Known rows, with every way that one mark hangs from another:
Z949(Z576): [ 0.51 -0.08 -0.77 -1.38 -0.07  0.11 -1.37  0.97  0.25 -0.62 -0.21 -1.84
  0.24  0.59 -0.46 -0.24  0.04 -0.05 -0.40  1.74 -1.40 -0.92 -1.69  0.19]
Z10(Z425 Z824(Z949(Z576 Z615))): [-2.59  0.19  3.11 -1.98 -1.17 -3.16  0.35 -0.49 -1.69  2.57 -1.37 -0.59
 -0.48 -3.86  0.87 -1.47 -2.84 -1.62 -1.99  4.22 -0.41  1.07  0.11 -2.29]
Z824(Z949(Z425 Z576(Z201))): [-0.41  1.48  1.20 -4.00  0.38 -0.37  2.32  0.87 -1.23 -0.78 -0.54 -1.18
  1.61 -1.65  0.50  0.60 -1.20  0.13 -1.87  2.31 -2.50  1.73 -0.52 -0.93]
Z615(Z949(Z576)): [ 0.08 -0.33  0.89 -1.11  0.26  0.29 -0.20  0.75 -1.00 -0.08  0.40 -2.72
  0.15  0.45  0.32 -1.84  0.65  1.08  1.24  3.03 -1.02 -0.42 -0.19 -1.07]
Z10(Z425(Z945)): [ 0.74 -0.13  1.68  1.65 -0.20 -0.18 -1.74 -1.65  0.95  2.49 -0.82 -0.51
 -0.37 -1.27 -0.36 -0.43 -2.74 -0.21 -1.80 -0.39 -1.49  0.32  0.81 -0.26]
Z10(Z425 Z824): [-1.78  0.01  1.44  0.68 -0.75 -1.92 -1.83 -1.18 -0.90  2.86 -1.30  0.49
 -1.68 -2.56  0.34 -0.47 -2.40 -1.36 -1.97  1.08  0.50  1.43  0.71 -1.02]
Z201(Z256 Z576): [ 0.22 -0.59  0.30  2.46  1.59 -1.43  2.57  2.16  1.53 -2.23  0.72  0.57
  0.66  0.50  0.34 -0.12  0.25 -0.56  1.02 -2.27  0.92  0.45  2.67  4.25]
Z615(Z949(Z131 Z576(Z201(Z256)))): [-0.42  0.51  2.62 -1.79  1.60 -0.39  1.63  1.33 -1.74 -0.21  0.03 -2.78
  1.78  0.36 -1.22 -1.15  1.20  1.25  0.79  4.34  0.30  2.22 -1.32  1.11]
Z576(Z201(Z256) Z949(Z425 Z615)): [ 0.73  1.47  1.59 -2.58  1.66 -1.46  2.87  2.11 -2.33 -0.69 -0.07 -0.71
  3.26 -2.96  0.25  2.88 -0.24 -1.00 -2.23  1.05 -0.50  2.46 -0.97  1.90]
Z131(Z949(Z576)): [ 0.14  0.02  0.08 -1.16  0.06 -0.73 -0.98  1.27 -1.00 -0.95  1.11 -1.77
 -0.69  0.90  1.03 -0.73  0.64  1.66  0.57  3.30 -2.35 -1.55  0.10 -1.92]
Z201(Z256 Z576(Z949(Z131 Z425))): [ 0.49  0.23  1.24 -0.01  1.92 -2.21  3.63  2.01  0.40 -1.95  0.91 -0.41
  1.59 -0.62  1.49  2.01  0.29 -0.52 -0.80  0.27 -0.58 -1.79  1.80  3.02]
Z824(Z10(Z425(Z945)) Z949(Z131 Z615)): [-1.56  0.34  7.56 -1.47 -0.66 -2.62  4.44 -3.51 -0.57  1.92 -0.52 -0.49
  2.01 -3.52  0.86 -1.88 -3.68 -1.71 -1.72  5.70 -1.39  0.31  1.10 -3.77]
Z824(Z10 Z949(Z131 Z425 Z615)): [-1.64  1.20  5.87 -4.24 -0.74 -2.17  7.07 -2.76 -1.29  0.37  0.34 -0.31
  2.13 -3.91  1.88 -0.30 -1.88 -1.76 -1.84  6.93 -1.26 -0.48  0.90 -3.86]
Z576(Z201(Z256)): [ 0.04  0.69  0.94  0.54  1.82 -0.21  1.06  1.87 -0.79 -1.00 -0.57  0.43
  1.94 -0.19 -1.55  0.68  0.04 -0.22 -0.27 -1.84  1.25  4.90 -0.39  3.56]
Z615(Z949): [-0.38 -0.27  1.52 -0.02  0.31  0.22  0.89  0.00 -1.18  0.44  0.58 -1.24
 -0.06 -0.01  0.66 -1.64  0.60  1.10  1.54  1.65  0.09  0.25  1.14 -1.18]
Z687(Z576(Z201(Z256))): [-1.83  1.17  0.00  1.33  2.49  0.67  1.54  1.95 -1.16 -1.97  0.28 -0.26
  2.17 -0.26 -2.80  0.55  0.06  0.79  0.84 -2.93  1.06  2.65  0.61  3.50]
Z949(Z131 Z425 Z576(Z201) Z615): [ 0.16  2.10  1.10 -6.02  0.35 -1.00  3.82 -0.24 -1.43  0.70 -0.21 -2.79
  2.20 -2.74 -1.43  2.11  0.40 -0.62 -2.79  8.27 -1.00  0.74 -3.42  0.16]
Z10(Z425(Z949)): [-1.06  0.45  1.56 -0.37 -0.63 -0.51 -0.48 -0.60  0.26  2.19 -0.12 -0.03
  0.47 -2.32 -0.12 -0.74 -2.87 -0.77 -1.04  1.10 -0.75  2.12  0.71 -0.48]
Z131(Z949): [-0.29  0.06  0.69 -0.04  0.11 -0.79  0.07  0.48 -1.21 -0.42  1.29 -0.26
 -0.95  0.48  1.35 -0.53  0.65  1.67  0.88  1.95 -1.30 -0.96  1.46 -2.07]
Z824(Z10): [-0.22 -0.21  2.37  0.41 -0.24 -0.29  0.79 -1.65  0.05 -0.68  0.08  0.15
  0.62 -0.46  0.55 -0.77 -1.40 -1.50 -0.32  0.97 -0.75  0.12  0.69 -1.71]
Z576(Z201 Z949(Z131 Z425(Z945) Z615)): [ 0.98  2.09  3.12 -3.70  1.38 -0.91  3.02 -0.42 -2.55  0.96 -0.27 -1.44
  2.72 -2.77 -0.38  3.39 -0.73  0.01 -2.82  4.11 -1.73  0.98 -2.10 -0.84]
Z576(Z201 Z949): [ 0.24  0.87  0.60 -0.98  1.66 -0.66 -0.99  1.70 -2.37 -1.11 -0.53 -0.52
  2.09  0.02 -0.50  1.97 -0.16  0.14 -0.77 -0.81 -0.97  2.10 -1.67  0.02]
Z131(Z949(Z425(Z10 Z945) Z576 Z615)): [ 1.67  0.91  3.59 -2.99 -0.65  0.01  2.24 -0.92 -0.45  1.15  1.27 -2.01
 -0.70 -1.54  1.25  0.32 -1.42  0.97 -1.35  5.90 -3.94 -2.86  0.95 -2.53]
Z201(Z256 Z576(Z949(Z131 Z425 Z615))): [ 0.37  0.27  1.76 -0.77  1.60 -2.84  4.99  1.87  0.09 -1.56  1.11 -0.61
  2.04 -1.70  1.43  1.92  0.46 -1.03 -0.74  2.05 -0.10 -1.91  1.53  2.82]
Z201(Z576): [-0.03 -0.37 -0.71  1.45  0.76 -0.95  1.41  0.68  1.10 -1.62  0.67  0.15
 -0.27  0.75  0.33  0.09  0.10 -0.17  0.94 -0.77 -0.17 -0.76  1.91  1.19]
Z131(Z949(Z425 Z615)): [ 0.01  0.83  0.92 -2.46 -0.49 -1.26  3.00 -0.30 -1.52  0.46  1.74 -0.77
 -0.51 -2.27  2.07  0.56  0.42  0.85 -0.60  5.06 -1.69 -1.55  1.56 -2.67]
Z10(Z824(Z949(Z131 Z425 Z576 Z615))): [-2.11  1.28  3.46 -4.70 -0.80 -2.29  3.95 -0.68 -2.24  1.59 -0.60 -0.57
 -0.18 -3.76  1.31  0.20 -1.08 -0.87 -2.07  6.48 -0.42  0.06 -0.61 -2.55]

Rows:
[-0.45  1.20  1.64 -4.16  0.63 -1.39  2.34  0.48 -1.51  0.18 -0.47 -2.59
  2.38 -1.03 -2.37  0.61  0.91 -0.35 -0.88  7.07  0.36  1.47 -3.98  0.55] => Z949(Z131 Z576(Z201) Z615)
[-0.26  1.44  1.77 -4.36 -0.54 -1.23  5.15 -1.76 -0.75  1.74  0.53 -1.06
  0.99 -3.34  0.25  1.72  0.47 -0.71 -2.14  7.03  0.12 -1.40 -0.94 -0.90] => Z949(Z131 Z425 Z615)
[ 0.44  0.67  1.35 -0.15  2.30 -1.01 -0.05  2.92 -2.04 -1.58 -0.51 -0.19
  2.85 -0.24 -0.42  1.80 -0.03 -0.15 -0.73 -2.05 -0.09  3.07 -1.11  2.45] => Z576(Z201(Z256) Z949)
[ 0.08  0.13  1.47 -0.75  1.43  0.16  0.47  1.93 -1.48 -0.74  0.04 -2.42
  1.39  0.34 -0.66 -1.41  0.65  0.98  1.04  1.82 -0.20  2.68 -0.46  1.20] => Z615(Z949(Z576(Z201(Z256))))
[-2.26  1.66  1.13 -1.47  2.23 -0.72  2.22  1.18 -2.94 -1.28  0.46 -1.60
  3.02 -1.16 -2.39  1.76  0.46  0.78  0.30  1.64  0.25 -0.03 -1.38  0.35] => Z687(Z576(Z201 Z949(Z131 Z615)))
[-1.06  0.12  3.57  0.11 -0.72 -0.71  0.38 -2.14  0.28  1.10 -0.04  0.08
  1.00 -2.34  0.50 -1.33 -3.67 -2.13 -1.20  1.85 -1.39  1.72  1.25 -2.11] => Z824(Z10(Z425(Z949)))
[-1.61  1.44  7.06 -4.77 -1.23 -0.45  3.74 -1.20 -0.83  2.93 -0.12 -0.42
  0.23 -2.91 -0.86 -0.56 -2.84 -1.29 -0.74  7.56 -0.18  0.75 -1.29 -1.30] => Z425(Z10(Z824) Z949(Z131 Z576 Z615))
[ 1.67  1.64  1.31 -1.70  1.59  0.36  0.11  0.38 -1.87 -0.01 -0.49 -0.78
  1.73 -1.45  0.16  3.26 -1.46  0.29 -2.65 -0.52 -2.89  1.60 -0.93 -0.46] => Z576(Z201 Z949(Z425(Z945)))
[ 0.67  1.23  0.31 -2.30  1.03 -0.53  0.83  1.86 -1.46 -1.16  0.95 -1.66
  0.41 -0.61  0.79  0.90  0.26  1.26 -1.14  3.09 -2.65  0.95  0.32  0.02] => Z131(Z949(Z425 Z576(Z201(Z256))))
[-1.54  1.17  0.34  0.81  2.88  0.01  0.64  2.78 -2.14 -2.45  0.32 -0.80
  2.91 -0.31 -1.92  1.45 -0.03  0.79  0.50 -3.10  0.03  1.27  0.05  2.65] => Z687(Z576(Z201(Z256) Z949))
[-0.06  0.98  1.46 -2.28  1.63 -0.74  0.95  1.70 -0.70 -0.83 -0.74 -1.95
  2.30  0.45 -2.24  0.62  0.76  0.12 -0.91  3.37  0.25  2.45 -3.07  2.85] => Z949(Z131 Z576(Z201(Z256)))
[ 0.12 -0.31  0.18  0.09  0.87 -2.19  1.90  1.35 -0.21 -1.72  0.94 -0.60
  0.87 -0.36  1.14  0.96  0.18 -0.57  0.60  0.86 -0.73 -2.38  1.11  0.11] => Z201(Z576(Z949(Z615)))
[-2.84  0.76  4.31 -2.64 -0.57 -2.63  3.87 -0.81 -2.46  1.67 -0.63  0.71
 -0.25 -3.02  0.99 -0.60 -0.80 -0.70 -0.55  4.64  1.31  1.00  0.14 -2.43] => Z10(Z824(Z949(Z131 Z615)))
[ 0.69  0.69  4.96 -0.86 -0.27  1.24  2.37 -2.23 -0.90  2.62  0.14 -0.70
 -1.46 -1.85  1.22 -0.54 -2.03  0.73 -0.74  2.34 -1.68 -0.34  2.49 -2.01] => Z615(Z949(Z425(Z10(Z824) Z945)))
[ 0.56  0.50 -0.03 -1.02  1.41 -0.06 -0.56  2.46 -0.37 -1.43 -0.70 -1.50
  1.78  0.39 -1.66  0.28  0.06 -0.19 -0.61  0.27 -0.42  3.05 -1.99  2.99] => Z949(Z576(Z201(Z256)))
[ 0.43  1.05  2.87 -4.00 -0.59 -0.57  3.92 -0.47 -0.47  0.70 -0.01 -1.62
  1.19 -3.03  1.35  0.01 -1.87 -0.15 -1.94  4.21 -2.94 -0.90  0.07 -2.04] => Z824(Z949(Z425(Z945) Z576 Z615))
[-0.25  1.14  3.17 -2.14  2.14 -2.32  2.82  2.13 -2.66 -0.59 -0.29 -0.87
  3.80 -1.55 -1.02  1.99  0.71 -0.50 -0.87  2.63  1.08  2.52 -2.24  2.07] => Z576(Z201(Z256) Z949(Z131 Z615))
[-2.08  0.19  5.80 -3.35 -0.88 -3.22  3.40 -2.00 -0.86  0.81 -0.52 -1.89
  2.42 -2.99  0.58 -2.11 -2.79 -2.08 -1.72  7.76 -1.60 -0.47 -0.50 -3.49] => Z824(Z10(Z425) Z949(Z131 Z576 Z615))
[ 0.18  0.76  0.10 -2.89  0.43 -0.74  0.88  1.25 -1.20 -0.44 -0.42 -2.16
  1.91 -1.09 -1.78  0.28  0.24 -0.68 -0.56  3.95 -0.28  2.02 -2.91  0.72] => Z949(Z576(Z201) Z615)
[-0.60  1.51  2.83 -1.10  1.26  0.96  2.01 -0.79 -0.93  0.06  0.71 -1.34
  1.16 -1.02 -0.82  2.05 -1.45  1.12 -1.07  0.70 -2.34 -3.87  0.61 -0.53] => Z687(Z576(Z949(Z131 Z425(Z10 Z945))))
[-0.28  1.26  1.72 -2.00  1.82 -1.16  0.20  1.12 -2.61 -0.59 -0.62 -0.84
  2.45  0.01 -0.97  2.23  0.36  0.44 -0.99  1.68 -0.45  1.63 -2.51 -0.11] => Z576(Z201 Z949(Z131))
[-0.44  0.89  4.43 -0.99 -0.56 -0.68  1.67 -2.15  0.33  3.80 -0.14 -0.65
  1.01 -3.42 -0.68 -0.53 -3.37 -0.54 -1.64  4.01 -0.88  1.58  0.14 -0.98] => Z10(Z425(Z945 Z949(Z131 Z615)))
[-1.08 -0.05  6.41 -0.43 -0.82 -2.11  3.25 -2.90 -0.31  1.43 -0.51 -0.15
  1.59 -3.51  1.31 -2.15 -4.21 -1.99 -1.50  3.21 -1.90  0.74  1.97 -3.66] => Z824(Z10(Z425(Z945)) Z949(Z615))
[ 0.55  0.39  0.48 -2.52  0.05  0.64  1.00  0.12 -0.96  0.35  0.63 -2.90
  0.01 -0.95  1.10 -0.63  0.21  0.84 -0.35  3.91 -2.08 -1.00  0.28 -1.34] => Z615(Z949(Z425 Z576))
[-1.29  0.78  2.49 -2.87 -0.81 -1.47  0.95 -0.65 -0.04  2.60 -0.11 -1.78
  1.45 -3.02 -0.84 -0.74 -2.23 -1.05 -1.42  5.96 -0.69  0.98 -1.31 -0.67] => Z10(Z425(Z949(Z131 Z576 Z615)))
[ 1.24  0.26  2.20  0.61  2.03 -1.67  3.60  1.44  0.80 -1.42  0.81 -0.41
  1.42 -0.65  1.39  2.05 -0.43 -0.21 -1.07 -0.25 -1.30 -1.75  2.10  2.91] => Z201(Z256 Z576(Z949(Z131 Z425(Z945))))
[-1.04  0.72  5.83 -1.41  0.14 -0.57  1.85  0.42 -1.04  0.71 -1.27  0.83
  0.06 -0.97 -0.44 -0.65 -2.54 -0.89 -0.84  0.72 -0.12  2.43  0.54  0.74] => Z425(Z10(Z824(Z949(Z576(Z201(Z256))))))
[-1.36  0.38  5.61 -1.09 -0.85 -0.44  1.88 -1.20 -0.75  1.60 -0.86  1.51
 -1.18 -1.11  0.60 -0.84 -2.60 -0.72 -0.51  0.91 -0.16  0.24  1.50 -1.46] => Z425(Z10(Z824(Z949)))
[ 0.24  1.86  2.75 -3.63  1.84 -1.99  4.00  1.53 -2.58 -0.17 -0.10 -1.01
  3.67 -2.95 -0.23  3.20  0.31 -0.74 -2.48  3.56 -0.01  1.99 -1.80  1.73] => Z576(Z201(Z256) Z949(Z131 Z425 Z615))
[ 0.30  0.53  2.99 -1.13 -0.74 -0.21 -0.11 -1.03  0.70  2.97 -0.29 -1.56
  0.88 -3.03 -0.59 -0.90 -3.81 -0.78 -1.66  3.12 -2.15  1.38 -0.28 -0.77] => Z10(Z425(Z945 Z949(Z576 Z615)))
